Each row comes from the steps of one path. Every step used is in the known rows, and no mark comes twice. Write the path behind each row, first mark first.
Known rows:
Y -> W -> M -> S: -8; -13; -4; 23; -13; 11; 12; 9; 15; -3; -1; 4; 17; 3; -9; 7; -28; -13; 4; 11; 17; -34; 20; -13; 3; 10; 12
M -> F: 7; -20; -4; 17; -9; -1; -5; 16; 0; -7; -22; -2; 11; -3; -4; 8; -26; 9; 15; 12; -6; -21; 19; -14; -12; 13; 11
F -> Y: 7; -16; -13; 28; -16; 19; 9; 10; 6; -4; -20; 6; 8; 8; 5; 17; -19; 4; 4; 11; -5; -15; 25; -13; -5; 3; 14
D -> U -> S -> Y -> W -> R: 3; -16; -17; 3; -18; -10; -5; 4; 9; 17; -36; 21; 5; 1; -14; -6; -5; -3; 19; 1; 3; -15; -2; 6; -19; -2; -15
D -> U -> S: 6; -18; -10; 12; -22; 3; -8; 7; 0; 6; -28; 22; 3; 5; 7; 12; -6; 1; 18; 12; -17; -10; 7; -1; -14; -5; 3
M -> F -> Y: 11; -16; -11; 24; -9; 10; 5; 15; 6; -7; -26; 5; 18; 6; -6; 12; -25; 15; 7; 13; -6; -13; 29; -17; -9; 11; 17
D -> U: 11; -22; -5; 16; -23; 3; 3; 12; 4; 4; -19; 12; -3; 3; 0; 13; -21; 4; 10; 7; -16; -19; 11; 0; -14; 5; 6
S -> M: 0; -28; -8; 18; -10; 10; 11; 6; 4; 2; -16; 8; -7; -6; -2; 10; -26; -8; 10; 15; 0; -25; 20; -7; 2; 7; 9
Y -> W: 3; -24; -5; 21; -20; 3; -4; 9; 3; -1; -15; 5; 8; 2; -6; 11; -20; -1; 12; 15; 6; -24; 14; -11; -11; 2; 7
U -> S -> M -> F -> Y: 1; -19; -19; 20; -1; 8; 8; 5; 5; 1; -36; 21; 15; 3; -4; 9; -17; 4; 12; 21; -3; -8; 28; -15; -1; 5; 14
U -> W -> M: -1; -15; -10; 16; -13; 30; 2; 3; 7; -5; -9; -6; 11; 4; 11; 12; -25; -2; -1; 2; -6; -40; 17; -12; 5; 7; 9
D -> U -> S -> Y -> W: 0; -16; -25; 13; -23; -6; -9; 9; -1; 11; -29; 30; 4; 5; -8; -1; -7; -4; 22; 8; 0; -10; 2; -2; -20; -6; -4
W -> R: 7; -20; 1; 8; -11; 6; 2; 8; 11; 1; -24; -9; 4; -5; -1; 6; -17; 1; 10; 4; -2; -26; 13; 0; -6; 8; -2
M -> S: 5; -13; -3; 17; -12; 6; 10; 12; 4; -7; -9; 0; 7; 3; 5; 14; -19; -11; 10; 5; 5; -24; 21; -9; -1; 13; 9
F -> U -> W: 11; -25; -3; 8; -20; 10; -4; -1; 0; -1; -10; -6; 6; 0; 11; 22; -20; -10; 5; -1; -14; -32; 8; -12; 4; 9; -2
R -> F -> U -> S -> M: -9; -28; 0; 9; -9; 4; -1; 0; -2; 11; -19; 15; -4; -16; -6; 24; -18; -15; 11; 16; 1; -20; 9; -11; 12; 1; -3
R -> F -> Y -> W -> U: -7; -8; 0; 31; -19; 15; -2; 17; -7; 2; -26; 8; 4; -5; -3; 17; -22; 9; -1; 16; 12; -16; 19; -23; -4; 3; 13
Y -> W -> M -> S -> U: 1; -16; -6; 29; -5; 9; 8; 14; 15; -15; 4; 10; 20; -2; -2; 15; -32; -7; 1; 20; 23; -27; 17; -6; 11; 9; 8
U -> W: 7; -17; -8; 12; -16; 19; -4; 4; -3; -7; -17; -6; 7; 6; 16; 17; -19; -1; 5; 2; -9; -31; 14; -11; -3; 10; 5
M -> S -> U: 12; -15; -6; 23; -6; 5; 4; 18; 2; -19; -5; 5; 11; 0; 13; 23; -24; -6; 9; 14; 10; -18; 16; -1; 7; 12; 5
U -> S -> M -> F: -2; -24; -11; 12; -1; 0; -3; 5; -1; 1; -32; 15; 8; -5; -4; 4; -18; -1; 20; 20; -1; -16; 20; -12; -3; 6; 9
Y -> W -> U: -2; -17; -2; 24; -22; 1; -11; 13; -7; -1; -21; 4; 0; -7; 5; 2; -16; -1; 13; 14; 7; -23; 13; -18; -11; 0; 11
S -> Y: 0; -17; -23; 16; -16; 6; -1; 14; -3; -2; -18; 3; -2; -3; 1; 2; -20; -7; 18; -1; 4; -23; 16; -9; -12; 6; 2
S -> Y -> W: -2; -20; -21; 19; -18; 1; -3; 12; -3; 1; -17; 9; 4; -1; -11; 0; -22; -8; 17; 5; 14; -23; 11; -10; -14; 3; 1
W -> U: 0; -15; -4; 20; -19; 5; -9; 14; -9; -4; -23; -2; -6; -9; 15; 4; -16; -3; 13; 9; -2; -22; 17; -16; -7; 2; 12
U -> S -> Y -> W -> R -> F: -12; -12; -11; 4; -7; 2; -11; 8; -1; 11; -35; 8; 9; -9; -17; 5; -9; -3; 15; 4; 21; -20; 0; -5; -10; 3; -16
D -> U -> S -> M -> F: 6; -24; -10; 11; -8; -6; 2; 6; 4; 10; -35; 26; 3; -1; -8; 4; -19; 5; 19; 18; -13; -11; 14; -3; -8; 7; 6
F -> U -> D: 10; -28; -3; 10; -25; 1; 4; 4; 9; -2; -4; 8; -4; -10; -12; 16; -20; -7; 10; 9; -14; -11; 14; 1; -7; -5; 1

Which path is each row?
16; -18; -10; 18; -9; 16; -9; 9; -5; -18; -14; 1; 11; 3; 23; 26; -23; 5; 3; 11; -5; -24; 10; -3; 6; 9; 2  S -> U -> W
7; -16; -9; 14; -21; 24; 7; 4; 10; 2; -12; 4; 6; 8; 7; 12; -27; 3; -3; 1; -18; -35; 12; -4; 0; 7; 6  D -> U -> W -> M
3; -25; -10; 28; -7; 4; 16; 9; 9; 3; -25; 17; 14; 3; -23; 7; -32; 8; 4; 22; 8; -17; 28; -16; -3; 12; 16  S -> M -> F -> Y -> W
2; -24; -13; 13; -15; 4; 5; 2; 4; 12; -28; 28; -6; 0; 1; 10; -12; -5; 17; 18; -12; -13; 12; 2; -4; -3; 4  D -> U -> S -> M
5; -24; 13; 0; -17; 3; 7; 4; 15; 6; -12; -3; -5; -21; -25; 20; -23; 0; 1; 4; -6; -16; 8; 8; -2; 3; -14  W -> R -> F -> U -> D
15; -14; -8; 20; -11; 4; 9; 17; 9; -22; -1; 13; 5; -4; 0; 21; -24; -3; 6; 17; 4; -7; 21; 9; 1; 5; 3  M -> S -> U -> D
5; -35; -1; 11; -6; -8; 8; 6; 6; 4; -15; 5; 1; -13; -15; 8; -33; -6; 14; 12; -6; -25; 18; -13; 4; 15; 5  S -> M -> F -> U
-2; -32; -9; 9; -11; 0; 0; -4; 4; 9; -18; 17; -2; -10; 1; 15; -13; -20; 19; 14; -5; -18; 11; -8; 9; -4; 0  F -> U -> S -> M
3; -13; -8; 25; -3; 14; 10; 17; 12; -18; 2; 5; 15; -3; 10; 18; -31; -6; 2; 15; 14; -27; 21; -4; 14; 11; 9  W -> M -> S -> U
-2; -20; -24; 7; -16; -4; -11; 4; -4; 4; -21; 14; 1; -7; 4; 6; -7; -20; 25; 0; -2; -16; 6; -11; -5; -5; -7  F -> U -> S -> Y
4; -24; 4; 11; -14; 0; 1; 6; 11; 4; -24; -3; 9; -2; -13; 4; -17; 2; 9; 9; 9; -27; 9; -1; -9; 6; -3  Y -> W -> R
6; -16; -13; 21; -6; 27; -3; 8; 5; -18; -6; -1; 15; 1; 19; 21; -29; 3; -4; 12; -1; -33; 14; -6; 14; 7; 6  S -> U -> W -> M
-7; -16; -8; -3; -7; -2; -9; 3; 1; 13; -29; 3; 1; -18; -9; 11; -9; -13; 15; -5; 5; -20; -2; -4; 0; 3; -21  W -> R -> F -> U -> S -> Y
1; -25; 15; 4; -11; 3; 2; 6; 9; 8; -17; -11; 1; -18; -13; 21; -23; -3; 3; 1; -1; -28; 4; -3; 5; 12; -11  W -> R -> F -> U
10; -15; 6; 9; -1; 19; -6; 10; 0; -10; -22; -10; 9; -8; 10; 30; -26; 12; -6; 6; 3; -30; 4; 4; 12; 17; -13  S -> U -> W -> R -> F
5; -18; -11; 29; -20; 12; 6; 9; 7; -1; -19; 13; 13; 10; -8; 15; -19; 4; 4; 16; 4; -17; 21; -15; -7; -1; 13  F -> Y -> W
10; -28; 1; 11; -13; -9; -5; 11; 3; -2; -15; -1; 10; -8; -9; 11; -27; 0; 14; 8; -10; -22; 14; -15; -5; 11; 5  M -> F -> U
-11; -20; -9; 19; -14; -1; -8; 3; -7; 9; -31; 21; -4; -10; 5; -1; -8; -11; 18; 23; 11; -18; 13; -15; -1; -7; 9  Y -> W -> U -> S -> M
-7; -15; -5; 9; -9; 4; 0; 13; 3; 9; -26; -2; 3; -12; -24; 5; -23; 1; 8; -1; 21; -28; 4; -4; -9; 12; -13  S -> Y -> W -> R -> F
-12; -13; -5; 33; -13; 29; 11; 11; 12; 3; -12; 10; 18; 0; -19; 22; -32; 8; -9; 17; 14; -26; 22; -20; 3; 4; 14  R -> F -> Y -> W -> M
8; -19; -9; 28; -13; 3; 3; 13; 6; -4; -25; 10; 23; 9; -16; 10; -26; 15; 6; 18; 3; -15; 24; -19; -12; 9; 15  M -> F -> Y -> W
-1; -28; 17; 7; -13; -3; -1; 4; 10; 13; -16; -4; 7; -16; -24; 19; -24; -2; 2; 6; 9; -30; 1; -5; 2; 10; -12  Y -> W -> R -> F -> U
16; -11; -7; 17; -6; 15; 3; 12; -1; -21; -6; -1; 15; 8; 23; 27; -24; -6; 1; 6; 3; -26; 14; -3; 12; 18; 0  M -> S -> U -> W
11; -18; -1; 17; -7; 0; 8; 10; 16; 2; -33; 1; 25; 5; -23; 4; -22; 17; 2; 12; 5; -18; 20; -10; -10; 13; 5  M -> F -> Y -> W -> R
-1; -23; -20; 8; -13; -18; -17; 7; -3; 6; -25; 17; 16; -5; -18; -1; -15; -9; 27; 6; 7; -15; 5; -16; -13; 1; -6  M -> F -> U -> S -> Y -> W
4; -15; -9; 25; -11; 9; 13; 13; 21; -17; 7; 17; 14; -5; -15; 15; -31; -4; -1; 22; 19; -15; 21; 4; 5; 2; 6  Y -> W -> M -> S -> U -> D
-6; -24; 10; 2; -12; -4; -12; -2; 7; 15; -26; 5; 13; -13; -16; 20; -9; -5; 9; 11; 8; -21; -4; -6; 1; 0; -16  Y -> W -> R -> F -> U -> S
-13; -4; -6; 27; -17; 13; -12; 12; -10; 5; -35; 18; 10; -3; 4; 17; -7; 6; 6; 20; 11; -9; 14; -24; -5; -7; 10  R -> F -> Y -> W -> U -> S
1; -15; -8; 15; -6; 20; -2; 7; 6; -9; -15; -9; 20; 2; 2; 8; -32; 8; 1; 4; -8; -38; 21; -18; 1; 17; 11  U -> W -> M -> F
3; -13; -27; 11; -21; 0; -6; 9; -3; 8; -30; 24; -2; 3; 3; 2; -8; -5; 22; 2; -9; -10; 7; -2; -17; -4; -4  D -> U -> S -> Y
-3; -12; -17; 18; -15; -1; 7; 15; 1; -1; -11; 8; 8; 3; -10; 2; -22; -18; 15; 1; 22; -25; 16; -11; -7; 13; 0  M -> S -> Y -> W
-3; -8; -15; 27; -20; 7; -11; 7; -6; 2; -35; 20; 12; 4; 11; 6; -1; 0; 12; 20; 7; -8; 18; -20; -8; -11; 13  F -> Y -> W -> U -> S
12; -9; 5; 9; -15; 26; 15; 5; 10; 10; -31; 1; 8; 8; -3; 26; -22; 17; -14; -4; -15; -24; 10; 1; 1; 17; -6  D -> U -> W -> R -> F -> Y
0; -12; -5; 27; -13; 24; 7; 15; 1; -2; -20; 5; 7; 0; -3; 28; -24; 10; -2; 11; 2; -17; 23; -15; -2; 7; 10  R -> F -> Y
3; -24; 5; 11; -22; 7; 2; 7; 5; 1; -4; 6; -5; -17; -20; 26; -25; -2; 5; 11; -8; -13; 13; -2; -4; 0; -3  R -> F -> U -> D
11; -8; 9; 7; 3; 17; 5; 10; 4; -13; -16; -12; 15; -4; 11; 32; -27; 2; -8; 2; 12; -31; 7; 3; 18; 26; -13  M -> S -> U -> W -> R -> F
